Every row comes from one small tree of marks. The marks that hang from a mark follow it in brackets, in the order of their numbers. Every link used is in the known rows. Which tree was each row made from?
Known rows:
j_750(j_106 j_506): [ 36  24  15 -31 -15 -31   3 -52  50 -58 -12  -6  -6  20  12  -5   4  26
  47  22  16 -30 -60  -3 -29  25 -26  48  21 -11   8   7  55 -35 -42 -18
  15 -13 -28  -4  10   6  18  -6  25  -2  44   8  67 -10  -7  42  12 -13
 -38  -3  -1   7 -17]
j_736(j_374): [ 27   8  12 -17 -28  40  28  -1  50 -33 -28 -21   9   1  27   4  13  21
  48  54 -31 -27 -37   2 -26  20 -46  12  42  -5  40 -18  15   8   1  18
 -11 -16  10  18  -8   5  11 -12  12  -6  28  19  54  29  -1  25  34   1
 -50  11 -32 -12 -40]
j_655(j_106(j_374) j_523 j_736): [ 19   6  15  24 -14  19  45  -9  46 -35 -14 -10  11 -13  16  21  53 -12
  29  44   3 -24 -53  25  -7  43 -39  11  23 -30  22 -31  65   4  -9   4
   6   0 -36  20  20   5  17 -11  -2  -3  39 -10  48   1 -21  55  33   9
  16 -10 -17 -36 -30]
j_106(j_374): [ 26   4   5 -33 -19  45  32  -9  52 -29 -38 -16  23   0  20  15  15  23
  41  50 -11 -24 -40   3 -34   5 -45  23  53 -11  39 -23   8   1   3  30
  -4 -14   2  24  -7  -8  19  -4  12  -5  34  12  59  35 -11  33  38 -16
 -47   8 -37 -15 -19]
j_218(j_655(j_523 j_736)): [ 24   8  -9  16 -27  11  47 -20  63 -38  13 -36  21  -6  29   1  26  -8
   2  -3   9   5 -56  24  12  64 -45  21   0 -41  -7 -54  63   0 -12  22
   7 -20 -33  22  -1  17  11 -25  39  16  40   4  21 -12   7  40  22  27
   1  -2  22 -27 -38]
j_506(j_655(j_106 j_218 j_523)): [ 25 -15 -30   3 -28  13  33 -51  18 -49  22 -25  31  -6   0  -1  38   4
  25  29  -1 -33 -45   3   7  87 -31  32  25 -11 -37 -38  44 -10  10  14
 -13 -59 -19   2  41  11  15  26  28   2  42  15  40  23  -7  43  35  15
  -1  42 -10   0 -77]
j_523(j_655(j_218 j_736) j_750): [ 24  42  -9  18 -31  24   0  14  55 -14  -3 -24  17 -19  37  -9  -2  -2
  15 -10 -25 -60 -28   9   7  64 -36  36  25 -33  -3 -11 -17 -19   3   4
  15  17 -16  -8  28  -5 -35  40  38   4  77  14  -2  63 -19  -7  34 -10
  -5  22 -15  14 -14]
j_750(j_506 j_523(j_655(j_736))): [ 35  44  25  18 -40  -5  30 -21  31 -28  20 -36 -19 -16  32  -2   7 -18
  33  15   5 -77 -25  44 -30  74 -16 -11 -40 -16  16  -5  34  -6 -12  -9
  18  23 -28  36  14 -14 -26 -12  51   7  59  -7  22   6 -22  10  46  20
 -29   9  -8 -28 -26]
j_655(j_106 j_736): [  0  34  39  27 -20 -35  10  -3  36 -21   1  -9  21  -9  17  26  25  -3
  48  26   0 -15 -76   0  -3  61 -10  36  14 -21  27 -17  62   2 -55 -32
  20  16 -66  39  35   9  14 -29   8  -2  49   8  63 -35 -34  53   9   5
  21 -15   2  12 -26]
j_523(j_750(j_106(j_374))): [ 42  25  -5 -34 -17  34  20 -20  68 -21 -47   3   7  11  12   9   4   9
  40  31   6 -26 -36  -2 -22   9 -59  44  43 -23  31  -5   6 -19   3  16
  -2   3  -9  -6   5 -15  11  30   3 -11  53  -8  39  70 -25  16  37 -11
 -27  11 -32  -8  14]
j_655(j_218 j_736(j_374)): [ 17  -2   6  17 -26  51  33  27  33 -30 -14 -33  27 -10  18   6  19   5
  29  47 -50 -27 -40   2  -9  36 -35  31  54   0  27 -31   8   1  -7  13
   7 -23 -17   1  18   1   7  -3  26   5  36  23  41  39  -1  28  18 -12
 -29  -2 -30   7 -55]
j_506(j_655(j_106 j_523)): [ 19   0  -4   1 -27 -17  29 -54  19 -50  15 -20   5  -7   1  17  31  -2
  39  35  18 -28 -61  14   2  78 -29  14  14 -17  -9 -32  65  -2   0   1
 -21 -36 -28  32  20  16  25   3  10   0  40   6  55 -11 -25  58  39  28
  -1  40   3 -17 -55]
j_506(j_655): [ 17   2   3 -32 -31  -8  27 -30  16 -39  -6 -27   8  -8  14  14  -1  12
  53  40  -2 -28 -62  -1  -9  59 -25  27  40   2  13 -32  29   1 -12   1
 -11 -38 -20  34   4   2  21  -1  28   3  39  19  61   0 -27  49  33   2
 -41  41  -4   5 -48]
j_655(j_218 j_736): [  8   5  -2  11 -19  23  23  10  41 -35  -4 -35  39 -11  20   2  21  14
  23  18 -21 -14 -57 -10  -3  60 -23  54  39 -19   5 -28  28  -9 -31   5
  21 -14 -45   1  36   1  11   8  35   9  43  21  44  21  -8  41   8 -12
  -6   2 -17  18 -57]
j_218(j_655(j_106(j_374))): [ 35  19  20 -30 -42  16  30 -20  44  -7  -4   0  44 -14   8  14  20   4
  19  32  -3 -20 -51   9 -13  24 -39  15   3   4  30 -49  40  16 -10   1
  -1 -15 -13  35   5  -4  19 -30  25  -3  41   9  34  17   3  22  31   0
 -41 -14   1  -8  -6]
j_506(j_655(j_106)): [ 12  11  21 -11 -39 -40  13 -40   9 -26   6  -9  13 -10   2  23  11   2
  56  40  -1 -34 -67  -6   0  68  -8  21  15   9  11 -25  48   0 -25 -29
 -11 -28 -36  46  30   6  25  -9  20  -8  46  17  64 -18 -38  56  31   9
 -13  31   2  15 -34]
j_655(j_106(j_374) j_218): [ 28   0  -3 -18 -26  49  26  -8  31 -23 -19  -7  51 -10   9   3  32  18
  25  50 -22 -35 -43  -6 -22  25 -41  35  38   2   8 -23  16  -3  -3  12
  10 -20  -9   5  37 -10  16  10  18  -8  43  14  47  57  -6  27  27 -19
 -29  -3 -41   9 -38]
j_523(j_655 j_750(j_218)): [ 46  55  -2 -16 -45  35  -5   3  48  -5 -11 -16  -1 -31  40  16 -21  -3
  17 -22 -13 -72 -14   2  10  25 -56  17  27 -28  10  12 -44   0  28  16
  -9  29  11   8   5 -20 -41  43  30  -6  65  12  -8  51 -31 -32  60   8
 -29  52 -30 -15  -2]
j_523(j_750(j_106(j_374) j_218 j_506)): [ 76  38   3 -46 -37  24  12 -33  38 -21 -37  -4 -18 -16  -9  19  -6  -9
  23  26 -13 -68  -7  11 -14 -22 -63  26  35  -3  36  18 -20 -23  18   0
   5   5  -1 -24   6 -31 -17  36  15 -12  50   6  24  51 -21 -12  53 -10
 -56  26 -43 -17  -3]
j_506(j_655(j_218)): [ 23 -13 -26 -33 -35  23  24 -30  14 -41  -1 -35  38  -9   8   2   4  15
  32  39 -15 -29 -50 -10  -4  64 -23  40  53   8  -8 -42  11 -11  -1  14
  -4 -60 -10   8  20  -2  17  26  36   5  42  25  45  36 -11  36  28  -7
 -40  48 -17  20 -67]
j_218(j_655(j_106 j_736(j_374))): [ 22  24  41  21 -48 -10  28   6  37  -1  20 -10  29 -25  14  27  17 -21
  28  34 -23 -21 -65  15  11  39 -24   6   0   4  45 -45  59  19 -30 -24
   5  -1 -36  44  11  11   9 -51  24   2  41  14  37 -18  -7  21  18  20
 -23 -29  17   3  -8]

Write each row's tree:
[ 58  44 -15 -16 -33   6 -20 -40  55 -37   3  -1   4  12  26 -30 -13   8
   5  -9  -7 -80 -18   8 -15  32 -39  42  11 -21 -29  17   2 -49  -1  -3
  15  -2   0 -41  23 -12 -27  51  41   0  78   7   5  67  -7 -16  37 -18
 -44  22 -13  13   0]  j_523(j_655(j_218) j_750(j_106 j_506))
[ 43  19 -15  19 -34  17  48 -31  67 -27  11 -44   1 -22  18   3  14 -11
  -5 -13   5 -10 -30  30  19  74 -56  21  -4 -45  -7 -45  45  -3   9  24
  -5  -5 -22   8  -3   3 -12   3  39  16  54  -1  -5  22   0  13  41  42
   2   9  19 -30 -35]  j_218(j_655(j_523(j_750) j_736))
[ 43  51 -11 -27 -29  12  -2 -13  56 -13 -26  -2   2   0   7  23 -10   5
  32 -14  11 -29 -32 -20  13  17 -61  53  33 -31   4  10 -16 -18   0   0
   6   9 -18 -16  21 -16  -3  37  15  -7  53   4  23  35 -29   3  30   7
  -5  34 -31   6  -6]  j_523(j_750(j_106 j_218))
[ 41   5 -63  -5  -7  49  25 -41  74 -52 -16 -22  16  25  15 -20  22  27
   5 -10  16 -14 -23 -11   0  58 -73  61  35 -57 -50  -5  14 -38  16  39
   6 -31  -7 -53  25   7  -7  60  23   2  52   0  14  78   4  21  26  14
   8  31 -31 -10 -47]  j_655(j_218 j_523(j_750(j_106)))
[ 12  30   0  11 -21  23  -3  15  47 -28   0 -18  36  -5  48  -8   7   2
  13  -4 -15 -44 -51   5   3  53 -17  37  31 -26 -10 -24  12 -17 -22  11
  24   7 -30   7  29   6  -8  17  37   5  63  12  19  27 -11  21  18 -20
  -2   9 -11  15 -21]  j_523(j_655(j_218 j_736))
[ 49 -20 -40 -20 -24   1  27 -81  27 -76  13 -24   3  20  -6 -20  21   3
  19  29  13 -38 -36  14 -10  57 -34  41  23  -7 -53 -22  48 -46   0  13
  -1 -76 -17 -32  25   6  19  42  38  11  46   6  46  22   5  47  29  -4
 -37  44  -3  -2 -60]  j_750(j_106 j_506(j_655(j_218 j_523)))
[ 28  34  30 -13 -32  23   1  -3  41 -16 -14  18  22 -12  36  11  14   2
  35  33  -4 -62 -49  14 -21  13 -32   8  19 -17  29 -10  23   3  -3   5
  -2  18  -9  36  12  -4   1   1   5 -11  56  -3  36  26 -31  14  47 -16
 -30   1 -19 -13  26]  j_523(j_655(j_106(j_374)))
[ 28 -36 -21  19 -31  49  56  -9  22 -48   1 -41  11 -15   4   8  29 -24
  22  60 -36 -34 -32  19   5  64 -35   8  47  -3   2 -56  26  -2  27  27
 -16 -64  -8  -1  14  15  15  20  23   9  29  16  32  38  -8  35  38   9
 -19  38 -21 -14 -81]  j_506(j_655(j_218 j_523 j_736(j_374)))
[ 12  -1 -15  39 -16  10  33 -10  46 -42  11 -27  32  -6  18  -1  53   6
  17  10   3 -17 -54   3   8  81 -32  40  22 -36 -19 -28  64 -13 -18   3
  17 -15 -45  -9  49  15   7   8  21   5  44   8  39  11  -3  50  12  11
  37  -3  -9  -3 -58]  j_655(j_106 j_218 j_523 j_736)
[ 17   0  -8 -14 -36 -13   8 -31  -2 -28  15 -18  36  -9  -6  13  17   7
  34  37  -8 -34 -58 -13   2  71 -13  37  35   8 -17 -32  33  -6 -17 -15
  -3 -49 -25  14  45   5  15  16  35  -4  49  28  52  17 -24  43  26   0
 -25  31  -6  26 -53]  j_506(j_655(j_106 j_218))
[ 14  -7 -14  30 -23  -8  33 -28  10 -41  25 -30  30 -12  -3  18  38 -18
  21  30  -2 -31 -61   8  19  98 -14  32  22 -18 -26 -46  61  -8  -9 -11
   2 -41 -49  10  48  17  15  19  25   8  44   7  42  -1 -17  57  25  13
  24  27   2   3 -75]  j_506(j_655(j_106 j_218 j_523 j_736))
[ 65  30   5 -39 -24   9  17 -51  51 -35 -34  -6 -17   8  -5  -2   1   2
  32  44  -3 -60 -23  16 -36   4 -54  30  33  -6  36  11  11 -29  -4  -4
   3  -5  -7 -17   0 -24 -10  20   9  -6  55   0  40  51 -17   6  47 -15
 -63   8 -22 -17   0]  j_523(j_750(j_106(j_374) j_506))
[ 53  -5 -59 -21  -9  85  42 -34  75 -37 -39  -9  19  18   6 -15  31  16
   2  19   3 -26 -12   5  -9  25 -82  49  42 -39 -26 -14  -3 -29  35  48
   1 -36   7 -48  17  -9  -2  69  11   0  53  -5  11 102   4  13  43  -6
 -12  24 -48 -23 -35]  j_655(j_218 j_523(j_750(j_106(j_374))))
[ 31  26   8  -6 -35  52   2   8  40 -16  -7   9  46  -9  32  -6  18   9
  15  28 -24 -66 -38   4 -19  21 -33  20  25  -6   0 -18   3   0   5  18
   3  -1   0   9  31  -8  -2  24  19 -11  59   9  23  65 -13   4  39 -28
 -30   2 -28   5  -7]  j_523(j_655(j_106(j_374) j_218))
[ 59  39   1  -4 -49  26  22 -21  24 -20  14 -37 -15 -30  30   7  -4 -12
  22  -4   5 -91   2  28 -23  35 -38 -15 -25  -6   0   9 -10  -2  27  10
   5  14   6  17   9 -24 -40  15  51  -6  48   4   6  38 -16 -27  64  25
 -54  38 -35 -36 -32]  j_750(j_218 j_506 j_523(j_655))
[ 47   3  -5 -17 -36  34  48 -36  53 -28   3  -8  35  -8  12   3  39   0
   5  24   7 -17 -44  30  -8  32 -56   7  -5 -20   2 -52  57   9  14  29
 -12 -26  -5  19  -3   3  10 -15  18  -2  35   2  22  25  11  29  44  25
 -22  -7   3 -36 -21]  j_218(j_655(j_106(j_374) j_523))
[ 24  30  11   1 -16  36  34   8  56  -7 -26   5  12   6  34  10   8 -29
  22  17  19 -45 -42  17 -23  32 -29  14 -23 -41  12 -28  28 -14  -8  19
  25  28 -35  33  19  -4  12  11  25  -1  60 -39  24  51 -42  23  37  -3
   1  -9 -24 -23  24]  j_750(j_106(j_374) j_523(j_655(j_736)))
[ 24  -5 -10  31 -15  47  50  -2  46 -32  -7 -16  35 -14  12   7  59  -4
  12  39 -10 -27 -47  20  -9  45 -41  32  26 -22  -5 -34  43   3   3  18
  12 -14 -36  -5  39   1  12  15  13   1  43  -1  41  42  -5  46  32  -3
  11  -7 -25 -16 -50]  j_655(j_106(j_374) j_218 j_523 j_736)
[ 31  19   1  50 -32  18  42 -11  53 -21  -1 -26 -11 -23  10  23  39 -17
  36  38 -15 -41 -23  22   9  67 -61   1  16 -24  31  -9  45  12  10  -1
 -13  12 -16   6  18   0 -18   2  -3  -6  47   4  23  28 -23  17  48  39
  14   5 -12 -36 -43]  j_655(j_106 j_523(j_750) j_736(j_374))
[ 26   6  28  -2 -40  17  37  11  48 -13   0 -28  17 -16  21  16   4 -14
  21  34 -30 -14 -50  11   1  27 -32  10  18   1  37 -55  39  20 -17   7
   2 -13 -17  30  -8   7  13 -38  36   9  31  16  30  -1   4  21  24   9
 -40 -21  14  -7 -14]  j_218(j_655(j_736(j_374)))
[ 20  27  23  15 -30  35   4  27  37 -11  -1   6  45 -24  27   5  24 -13
  11  24 -25 -61 -47  10  -4  29 -17  19  21  -7  10 -28  14   3 -13   0
  24  14 -27  19  44  -4  -3  14  19  -4  65  -4  28  37 -28  18  32 -28
  -7 -12 -23   9   4]  j_523(j_655(j_106(j_374) j_218 j_736))
[ 80  51   2 -36 -53 -14   3 -48  45 -14   7 -16  -8 -17   0   9 -26 -17
   4 -19   3 -45 -19   9  13  12 -55  31  -2  -4  -5  -6   1 -24  -1  -7
   8  -8  -9 -19   5 -24 -27  18  45   2  55  12   1  19  -1 -21  35  15
 -53  16  11   2   0]  j_523(j_750(j_106 j_218(j_655) j_506))
